Each row was made from one walk, in order. Every step used is in the known rows, and no mark comes twice. Write each row's walk.
Known rows
nepoz, fupim, novik, sunel, nafis, biluren: [-0.41  0.20 -0.04 -0.04  0.34  0.37 -0.58  0.77 -0.19  0.02  0.03 -0.20
  0.35  0.09 -0.26  0.21 -0.50  0.03 -0.09  0.26  0.00 -0.40 -0.04  0.10]
biluren, novik: [ 0.00  0.07 -0.12 -0.20 -0.18 -0.14  0.07  0.02  0.00  0.01 -0.06  0.06
 -0.04  0.18 -0.25  0.01 -0.33 -0.01  0.01  0.25  0.05  0.07 -0.02  0.08]
sunel, kadaz, gagof, novik, biluren, nepoz: [-0.11  0.04  0.41 -0.26 -0.17  0.22 -0.07  0.19 -0.22  0.44  0.01  0.02
  0.19  0.29  0.03  0.47 -0.23  0.25 -0.29 -0.26 -0.06 -0.29  0.00  0.13]
kadaz, sunel: [-0.30  0.05  0.09 -0.18  0.09 -0.20  0.15  0.07 -0.07  0.16  0.10 -0.15
  0.04  0.18  0.32  0.12  0.03 -0.15  0.03 -0.02  0.05 -0.03 -0.14  0.21]
biluren, novik, sunel, kadaz: [-0.22  0.05  0.06 -0.39 -0.18 -0.46 -0.05  0.06  0.21 -0.09 -0.11 -0.09
  0.07  0.24 -0.31  0.13 -0.25  0.07 -0.02 -0.06  0.02  0.22 -0.14 -0.01]
nafis, biluren: [ 0.02  0.12  0.02 -0.07 -0.01  0.01 -0.06  0.22 -0.21  0.18  0.25 -0.10
  0.14  0.20  0.07  0.02 -0.12  0.07 -0.07  0.01 -0.15 -0.17  0.19 -0.04]
gagof, novik: [-0.01  0.17  0.22 -0.25 -0.03  0.00 -0.22  0.09 -0.10  0.20 -0.12  0.13
 -0.18 -0.11 -0.18 -0.01 -0.29 -0.24 -0.01  0.00  0.07  0.23  0.05  0.08]
sunel, kadaz, gagof, novik, biluren: [ 0.03  0.09  0.51 -0.44 -0.18  0.04 -0.25  0.23 -0.05  0.26 -0.30 -0.02
  0.04  0.04  0.02  0.43 -0.18  0.25 -0.01 -0.37 -0.03 -0.10  0.04  0.02]
fupim, nafis, sunel, kadaz, gagof: [-0.24  0.13  0.47 -0.27  0.15  0.29 -0.06  0.22  0.20  0.10 -0.02 -0.07
 -0.09  0.32  0.31  0.38 -0.11  0.65  0.21  0.11  0.03 -0.53  0.02 -0.26]
fupim, novik, biluren, nepoz, sunel: [-0.39 -0.01 -0.55  0.21  0.05  0.10 -0.05  0.36 -0.07  0.27  0.32  0.00
  0.38  0.07  0.00  0.14 -0.53  0.00 -0.47 -0.01  0.26 -0.42 -0.29  0.21]
kadaz, gagof, novik, sunel, nafis, biluren, nepoz, fupim: [-0.50  0.28  0.51 -0.24  0.26  0.62 -0.35  0.56 -0.57  0.65  0.17 -0.28
  0.57  0.60 -0.14  0.35 -0.43  0.02 -0.29  0.31 -0.15 -0.25 -0.10  0.34]
nafis, sunel, kadaz, gagof: [-0.29 -0.06  0.39 -0.29 -0.02  0.02  0.11 -0.07  0.10  0.09 -0.07 -0.20
 -0.18  0.38  0.25  0.37  0.10  0.61  0.16  0.18  0.00 -0.39 -0.12 -0.17]
novik, sunel, nafis: [-0.27  0.11  0.17 -0.27  0.15  0.13 -0.09  0.18 -0.11 -0.06  0.01 -0.10
  0.18  0.10 -0.12  0.08 -0.17 -0.03  0.03 -0.07  0.00  0.02 -0.23  0.07]
sunel, kadaz, biluren, nepoz: [ 0.04 -0.10  0.09 -0.03 -0.14  0.05  0.22  0.15  0.03  0.14  0.38 -0.26
  0.23  0.63  0.36  0.26  0.08  0.31 -0.19 -0.05 -0.07 -0.26  0.35 -0.25]
fupim, kadaz, gagof, novik, biluren, nepoz, sunel, nafis: [-0.30  0.22  0.03 -0.18 -0.06  0.53 -0.13  0.51 -0.13  0.42  0.08 -0.29
  0.30  0.28 -0.05  0.58 -0.40 -0.01 -0.08 -0.14  0.27 -0.31 -0.05  0.18]
gagof, novik, sunel, nafis, biluren, nepoz, fupim, kadaz: [-0.40  0.35  0.08 -0.05  0.31  0.39 -0.58  0.82 -0.17  0.36  0.21 -0.34
  0.33  0.35 -0.34  0.32 -0.47 -0.39 -0.35 -0.02  0.02 -0.17  0.17  0.11]
nepoz, fupim, nafis, biluren, novik, sunel, kadaz, gagof: [-0.26  0.30  0.40 -0.32  0.13  0.15 -0.44  0.65  0.12  0.23 -0.09 -0.25
  0.56  0.54 -0.07  0.37 -0.32  0.40  0.07  0.17 -0.11 -0.25  0.12 -0.10]
biluren, nepoz, fupim: [-0.20 -0.07 -0.13  0.46  0.24  0.30 -0.05  0.11 -0.15  0.19  0.10 -0.15
  0.30  0.32 -0.01  0.01  0.14 -0.11 -0.35  0.21  0.10 -0.19 -0.01  0.07]
kadaz, biluren, novik, sunel, nafis: [-0.14  0.23  0.12 -0.68 -0.07  0.07  0.02  0.37 -0.12  0.06  0.19 -0.12
  0.31  0.50 -0.10  0.21 -0.52  0.08 -0.06  0.23 -0.08  0.02  0.00  0.06]
kadaz, biluren, nepoz, sunel: [-0.22  0.01 -0.20 -0.01 -0.05  0.06  0.28  0.16 -0.05  0.36  0.58 -0.32
  0.54  0.64  0.39  0.02 -0.05  0.06 -0.28  0.19  0.14 -0.09  0.07 -0.04]
kadaz, gagof, novik, biluren, nepoz: [-0.17  0.15  0.30 -0.27 -0.04  0.36 -0.08  0.20 -0.38  0.63  0.17  0.16
  0.32  0.13  0.03  0.30 -0.41  0.08 -0.50 -0.09 -0.14 -0.24 -0.13  0.38]
nafis, sunel, kadaz: [-0.26 -0.01  0.10 -0.18  0.04 -0.12  0.00 -0.03  0.13 -0.03 -0.04 -0.16
 -0.31  0.28  0.11  0.15  0.04  0.24 -0.01  0.01  0.12 -0.26 -0.05 -0.24]
nafis, sunel, kadaz, gagof, novik: [-0.32  0.13  0.61 -0.57 -0.08  0.04 -0.07  0.03  0.02  0.31 -0.21 -0.10
 -0.37  0.27  0.08  0.37 -0.21  0.38  0.10  0.19  0.05 -0.15 -0.11 -0.06]
gagof, novik, biluren, nepoz: [-0.15  0.17  0.02 -0.14  0.00  0.19 -0.17  0.24 -0.34  0.48  0.19  0.23
  0.19  0.06 -0.12  0.07 -0.45 -0.26 -0.62 -0.24  0.00 -0.12 -0.06  0.27]

Write each row's walk
[-0.26 -0.06  0.15 -0.25 -0.01 -0.12  0.10  0.20  0.12  0.17  0.48 -0.26
  0.49  0.58  0.28  0.26 -0.03  0.25 -0.39 -0.16 -0.16 -0.09  0.14 -0.08]	novik, sunel, kadaz, biluren, nepoz
[-0.11  0.09 -0.03  0.51  0.39  0.54 -0.22  0.41 -0.03  0.15  0.12 -0.03
  0.37  0.25  0.03  0.04 -0.05 -0.09 -0.26  0.14  0.12 -0.29  0.14 -0.06]	biluren, nepoz, fupim, nafis
[-0.33  0.38  0.65 -0.71  0.01  0.34 -0.27  0.43 -0.41  0.49  0.10 -0.09
  0.26  0.28 -0.10  0.34 -0.55  0.18  0.05  0.11 -0.22 -0.04 -0.04  0.22]	kadaz, gagof, novik, sunel, nafis, biluren
[-0.15  0.20  0.50 -0.70 -0.10 -0.30 -0.31  0.32  0.14  0.17  0.03 -0.12
  0.11  0.21  0.08  0.20 -0.25  0.01 -0.14 -0.25 -0.09  0.34  0.17 -0.11]	gagof, novik, sunel, kadaz, biluren
[-0.24  0.25  0.10 -0.17  0.31  0.23 -0.16  0.27  0.07  0.16  0.14  0.16
 -0.14  0.12  0.18  0.02 -0.33  0.11 -0.10  0.11  0.06 -0.36 -0.02 -0.15]	fupim, nafis, sunel
[-0.20  0.15  0.22 -0.21  0.18  0.29  0.07  0.46  0.10  0.26  0.54 -0.14
  0.13  0.74  0.50  0.26 -0.24  0.42 -0.32  0.07  0.02 -0.65  0.31 -0.38]	fupim, nafis, sunel, kadaz, biluren, nepoz
[-0.43  0.32  0.57 -0.51  0.06  0.48 -0.11  0.46 -0.54  0.67  0.39 -0.07
  0.45  0.50 -0.08  0.34 -0.65  0.18 -0.24  0.16 -0.22 -0.22 -0.09  0.33]	kadaz, gagof, novik, sunel, nafis, biluren, nepoz
[-0.32  0.32  0.54 -0.40  0.30  0.48 -0.62  0.66  0.00  0.38 -0.36 -0.02
  0.05  0.20  0.13  0.45 -0.27  0.22 -0.23 -0.13  0.12 -0.49  0.04 -0.12]	nepoz, fupim, nafis, sunel, kadaz, gagof, novik, biluren
[ 0.18  0.03  0.08 -0.43 -0.34 -0.23  0.10  0.19  0.15 -0.05  0.02 -0.23
  0.02  0.52  0.09  0.24 -0.12  0.27  0.08  0.13  0.03 -0.01  0.33 -0.27]	sunel, kadaz, biluren, novik
[-0.47  0.40  0.07 -0.08  0.49  0.59 -0.56  0.65 -0.25  0.60  0.10  0.17
  0.20  0.22  0.04  0.08 -0.59 -0.28 -0.82 -0.03  0.14 -0.48 -0.06  0.14]	gagof, novik, biluren, nepoz, fupim, nafis, sunel
[-0.46 -0.01 -0.12  0.27  0.25  0.05 -0.40  0.59  0.03  0.15  0.24 -0.30
  0.42  0.35 -0.12  0.27 -0.34  0.13 -0.41  0.10 -0.06 -0.44  0.00  0.03]	nafis, biluren, nepoz, fupim, novik, sunel, kadaz
[ 0.14  0.15 -0.04 -0.44 -0.21 -0.11  0.11  0.19  0.00  0.13  0.19 -0.04
  0.14  0.42  0.06  0.10 -0.34  0.10 -0.12  0.29 -0.05  0.00  0.21 -0.03]	kadaz, biluren, novik
[-0.52  0.08  0.36 -0.20  0.18  0.38 -0.30  0.33 -0.25  0.58 -0.12 -0.17
  0.12  0.53  0.10  0.46 -0.17  0.19 -0.56  0.04  0.07 -0.53 -0.17  0.12]	nafis, sunel, kadaz, gagof, novik, biluren, nepoz, fupim
[-0.21  0.46  0.05 -0.46  0.07 -0.04 -0.31  0.57 -0.01  0.29  0.32  0.13
  0.38  0.24 -0.18  0.01 -0.77  0.02 -0.19  0.04 -0.17 -0.07  0.08  0.07]	fupim, nafis, biluren, novik, sunel
[-0.02  0.22  0.16 -0.11  0.13  0.30 -0.60  0.56  0.13  0.27 -0.38 -0.16
  0.15 -0.20 -0.12  0.53 -0.12 -0.11 -0.17 -0.18  0.00 -0.17  0.10  0.14]	nepoz, fupim, kadaz, gagof, novik, biluren
[-0.17  0.32  0.45 -0.53 -0.10  0.00 -0.20  0.51  0.09  0.27  0.13 -0.07
  0.40  0.49 -0.07  0.41 -0.56  0.54  0.14  0.06 -0.18 -0.22  0.12 -0.08]	fupim, nafis, biluren, novik, sunel, kadaz, gagof
[-0.28  0.14  0.40 -0.46 -0.06 -0.32 -0.32  0.15  0.15  0.06 -0.20 -0.04
 -0.07 -0.05 -0.27  0.10 -0.21 -0.10 -0.03 -0.30  0.03  0.40 -0.06  0.02]	gagof, novik, sunel, kadaz
[-0.40  0.03 -0.17  0.09  0.37  0.03 -0.50  0.40  0.17 -0.06 -0.16 -0.06
  0.25 -0.26 -0.22  0.09 -0.32 -0.09 -0.23  0.21  0.05 -0.08 -0.27  0.22]	nepoz, fupim, novik, sunel
[-0.40  0.04 -0.15  0.05  0.36  0.22 -0.26  0.56  0.05  0.25  0.38 -0.13
  0.62  0.23  0.12  0.25 -0.44  0.04 -0.59  0.34 -0.08 -0.31 -0.05  0.19]	kadaz, biluren, nepoz, fupim, novik, sunel
[-0.45  0.17 -0.01  0.28  0.53  0.58 -0.23  0.38 -0.08  0.33  0.24 -0.03
  0.17  0.43  0.14  0.04 -0.23  0.01 -0.46  0.32  0.19 -0.54 -0.05 -0.05]	biluren, nepoz, fupim, nafis, sunel
[-0.41 -0.01 -0.21  0.37  0.36  0.04 -0.06  0.41  0.17  0.21  0.20 -0.45
  0.23  0.30  0.22  0.41  0.15 -0.33 -0.21  0.02  0.16 -0.30  0.06  0.24]	biluren, nepoz, fupim, kadaz, sunel
[-0.32 -0.03  0.35 -0.12 -0.25  0.03  0.13  0.03  0.01  0.43  0.04 -0.27
  0.16  0.55  0.04  0.29 -0.10  0.26  0.12  0.14  0.28  0.09 -0.10  0.00]	biluren, nepoz, sunel, kadaz, gagof, novik
[-0.44  0.14  0.25 -0.03  0.29  0.24 -0.42  0.39  0.19  0.42  0.01 -0.21
  0.36  0.08 -0.17  0.50 -0.26 -0.10 -0.33  0.10 -0.03  0.02 -0.13  0.32]	biluren, nepoz, fupim, kadaz, gagof, novik, sunel
[-0.33  0.26  0.29 -0.47  0.07 -0.19 -0.33  0.13 -0.02  0.24 -0.04  0.15
  0.05 -0.17 -0.26 -0.04 -0.40 -0.31 -0.23 -0.09 -0.06  0.42 -0.20  0.24]	gagof, novik, sunel
[-0.34  0.12  0.32 -0.25  0.14  0.01 -0.35  0.43  0.01  0.33  0.12 -0.31
  0.43  0.55  0.05  0.23 -0.11 -0.11 -0.48 -0.04  0.01  0.15  0.14 -0.03]	gagof, novik, sunel, kadaz, biluren, nepoz, fupim
[-0.13  0.24  0.18  0.14  0.11  0.41 -0.39  0.59 -0.09  0.58  0.15 -0.32
  0.28  0.33 -0.03  0.51 -0.25  0.02 -0.21  0.22 -0.11 -0.33  0.31  0.10]	nafis, biluren, nepoz, fupim, kadaz, gagof, novik
[-0.11 -0.01 -0.20  0.12  0.06  0.19  0.03  0.14 -0.25  0.31  0.31  0.06
  0.38  0.19  0.07  0.12 -0.15 -0.04 -0.59 -0.26 -0.07 -0.39 -0.07  0.21]	novik, biluren, nepoz
[-0.22  0.18  0.09 -0.46 -0.21 -0.44 -0.14  0.26  0.04  0.11  0.11 -0.19
  0.21  0.43 -0.24  0.15 -0.37  0.14 -0.08 -0.03 -0.13  0.02  0.05 -0.05]	nafis, biluren, novik, sunel, kadaz
[-0.32  0.06 -0.09 -0.09 -0.15 -0.06 -0.11  0.23 -0.10  0.36  0.03 -0.13
  0.23  0.38 -0.04  0.13 -0.21 -0.17 -0.35 -0.36  0.33  0.03 -0.06 -0.01]	gagof, novik, biluren, nepoz, sunel, kadaz
[-0.18  0.12  0.03 -0.13  0.09  0.06  0.02  0.45  0.08 -0.12  0.05 -0.40
 -0.14  0.15  0.14  0.46 -0.02 -0.18  0.35 -0.14  0.16 -0.26  0.08  0.06]	fupim, kadaz, sunel, nafis
[-0.41  0.33  0.30 -0.37  0.09  0.31 -0.21  0.47 -0.53  0.52  0.42 -0.02
  0.33  0.44 -0.23  0.08 -0.66 -0.18 -0.37  0.00 -0.14 -0.08 -0.02  0.21]	gagof, novik, sunel, nafis, biluren, nepoz
[-0.17 -0.12  0.20 -0.05 -0.21 -0.09  0.14 -0.08  0.19  0.02 -0.12 -0.44
  0.16  0.39  0.17  0.30  0.30  0.48  0.43  0.03  0.24  0.01 -0.12 -0.17]	nepoz, sunel, kadaz, gagof
[-0.33  0.03 -0.30  0.10  0.01  0.36  0.13  0.25 -0.36  0.22  0.28 -0.21
  0.48  0.52  0.02  0.07 -0.18 -0.07 -0.27 -0.15  0.31 -0.37 -0.21  0.11]	novik, biluren, nepoz, sunel, nafis
